Each row was made from one path, in order. Every step used is in the known rows, and no mark comes twice. Write each row's path.
Known rows
a t c: [-19   4  -8 -17  11 -36  -5  37   5 -11  -5 -23 -15  13  39 -10  29   7
 -26  26  -1]
b z t: [  4  10   6   7   7   6   1 -10   0 -12 -26  -8   7  10  23 -15  10 -16
 -10  -1 -10]
y t z k: [-29  11 -13 -23 -20  -4  14  25  14  -5 -51   9   0  18  22 -23  15  -4
  -3  28  -5]
b z t a: [ 16  12   4   1  14   1 -19 -18   4 -10 -27  -9   7  25  23 -12  11 -17
 -22   3 -15]
k z t c: [ -9   6  -3   7  14   8  -5  14  -5 -16 -32 -19 -13  18  12   9  30   0
 -18  22  -7]
c b z k y t: [-45  39   1 -18 -16   8  13  -9  -6   0 -36   7  16  31  35 -29  -1   1
   6  45 -30]
k y b z: [-13  14 -17  21  19  -7 -40 -30  -2  -3 -11  -8  13   9  24 -32  -1  10
  -3  20  -8]
t z: [ -2   7 -16  -7  -7 -19   4   7   4  -9 -23  -3 -11   3  18 -25   6  13
  -6   5  -2]
b z: [ -1   5  -5   6  15  -9   5 -13  -4 -16  -9  -3   0   0  25 -33   2  -7
 -21   4  -5]
y t a: [  7   7 -14 -11  -3 -16 -18  24   5   0 -24   1   6  37  21 -17   8 -13
 -24  19  -8]
c b z k: [-40  21   9 -21  -4  -1  34 -22  -7 -13 -23  12   0  15  35 -30   3  -5
  -4  31 -13]
c k: [ -2   7   0 -17 -24  -9  18  -5 -26  -4  -5  10  -3  13  23 -17  -2 -11
 -10  12   1]
c k y: [ -2  26 -12 -13 -30  -4  -1 -15 -34   5  -4   0   5  17  26 -12 -13   2
   2  13  -9]
z t c k: [ -9  -1  12 -18 -24   3   1  13 -12  -2 -20  -6  -9  27  16   2  17 -11
  -6  36   1]
c b z t: [-13  21  20  -4  -7   3  16 -18  -5 -10 -25  -2   5  17  26 -20  11  -4
   0  14 -18]
b z k y t c: [-43  13 -14  -8   9   8 -18  12   5  -3 -35  -7   7  27  30 -24  13  -4
 -11  55 -16]
a t c k z: [-26  12  -4 -10   9 -26  21  15 -31 -20  -5 -13 -19  17  33   0  42  14
 -31  40 -16]
z b: [-14   5  -9 -16 -15   1   3   7   2 -17 -12  -1  -3  22  32  -7  -1 -13
   8   6  -4]
k y b: [-10  16 -23   6  -2 -11 -42  -8  -3   6  -9 -10   9  15  23 -19  -5   8
   6  12   1]
a t c b: [-36  15   3 -26  -4 -38   9  32  -1  -5  -4 -20 -20  24  43 -16  30  20
 -16  42 -10]
k z: [ -3  13 -16   8  14  -5  14  -4 -18 -17 -16  -6  -7   5  17  -9   9   5
 -23   1  -9]

Write each row's path
[-35  -1  -4   1  17  -1  -3 -25   8 -14 -23  11   7   9  29 -30   8 -11
 -10  29   5]  y b z k
[-58  20  11 -28  10 -24  24   9   2 -18 -19  -7 -11  20  51 -22  34   9
 -18  55 -18]  a t c b z k
[-16  14  -5  10   2  -6 -22 -42 -25   1  -2   2  13  15  25 -33   1   9
   1  29 -11]  c k y b z
[-56  26  -6 -32 -25   2  -6  25   2  10 -36  -5   0  41  31 -13   7   8
   7  69 -17]  z k y t c b
[-24  11  14 -19 -18  -3  -1  20   3  -2 -24 -14 -13  30  22  -2  18   4
   2  39  -6]  z t c b
[-24  25 -22 -13 -28   2 -19  18  11  -3 -35  -7   5  29  26 -14   6  10
  26  19 -27]  k y t z b
[-21   8  -6  17  20   4 -58 -12  12   1 -26 -24   5  21  21 -16  20   8
   2  39  -8]  k y b z t c
[-18  17   8  -2   3 -13  21 -17 -10 -12  -9   1  -2  10  29 -39   2   8
 -10  20 -14]  c b z
[-59   9  10 -22   1   0  19  16   8  -8 -35   5  -6  32  31 -33  24  -2
 -12  75 -15]  y t c b z k
[-20  10  -3 -10 -15  11  30 -19 -32 -26 -10  11  -3  24  25   4  10  -6
   2  18 -18]  c k z b
[-29  19 -21 -12  -7   4 -26 -14  -1   4 -23   3  10  18  29 -10  -8  -3
  11  26   1]  z k y b
[-17  12 -13   0   2   9  14  -5 -11 -29 -16  -2  -7  18  25   2  12  -4
  -1   4 -17]  k z b
[-19  28 -19 -24 -16   6  -5  -7  -7   0 -24   0   7  16  31  -6 -14  -7
   5  11  -7]  z k y
[-19   3   1 -25 -10 -34   8  25 -17  -8   2  -9 -14  20  39 -10  28   4
 -22  39  -3]  a t c k
[-27  25 -11 -21 -49   5  -2   6 -11  -3 -29   5   4  37  25 -13   7   7
  29  33 -29]  c k y t z b
[-39  14   9 -10  17 -36  11  12  -2 -15  -4 -18 -14  17  45 -31  35  21
 -22  45 -18]  a t c b z
[ 14  22  -7   5  11   6 -10  -8  -9 -13 -32  -9  -1  28  13  12  19  -9
 -22  -1 -19]  k z t a
[-35  -2  -1 -11  -6   7  15  -2 -24 -26  -9  -1 -17  28  25   6  26   3
  -5  45 -13]  t c k z b
[ -9  22  -9 -13 -35  -2  -4   6 -26   9 -16   4  12  29  24 -17  -3  -3
   2  27 -16]  c k y t
[-23  10 -13 -24 -15  -6  14   4  10  -9 -37   6  -9   5  23 -17   5   2
  -2  14  -1]  t z k
[-39  20  -3  -2   4  -9 -15  12  -1   3 -21 -15   0  31  27 -37  16  23
  -5  59 -26]  k y t c b z
[ -8  20 -14 -13  -2 -40   6  22   3 -12 -19 -13 -11   4  34 -19  27  17
 -12   1 -10]  a t z
[ -5  24 -20  -4 -17  -5 -20  21  -6   7 -23  -8  13  24  22 -18  -4  -3
   0  13 -12]  k y t
[-17   7 -14 -15 -17  -6   2   7  11 -20 -24   0 -10  16  25 -14  11   5
  14   8  -8]  t z b
[-38  16 -19 -22 -12   5 -22  31   7   7 -35  -9   3  33  27 -10   7  -5
  -3  53  -8]  z k y t c
[-14  -5  -7  18  24 -13 -19 -20   2 -10  -8   0   5   4  22 -37  10   1
 -14  20   4]  y b z
[-24   9  -4 -12   9   3  19 -17  -2 -17 -24   7   3   6  31 -25   0 -18
 -15  16  -4]  b z k
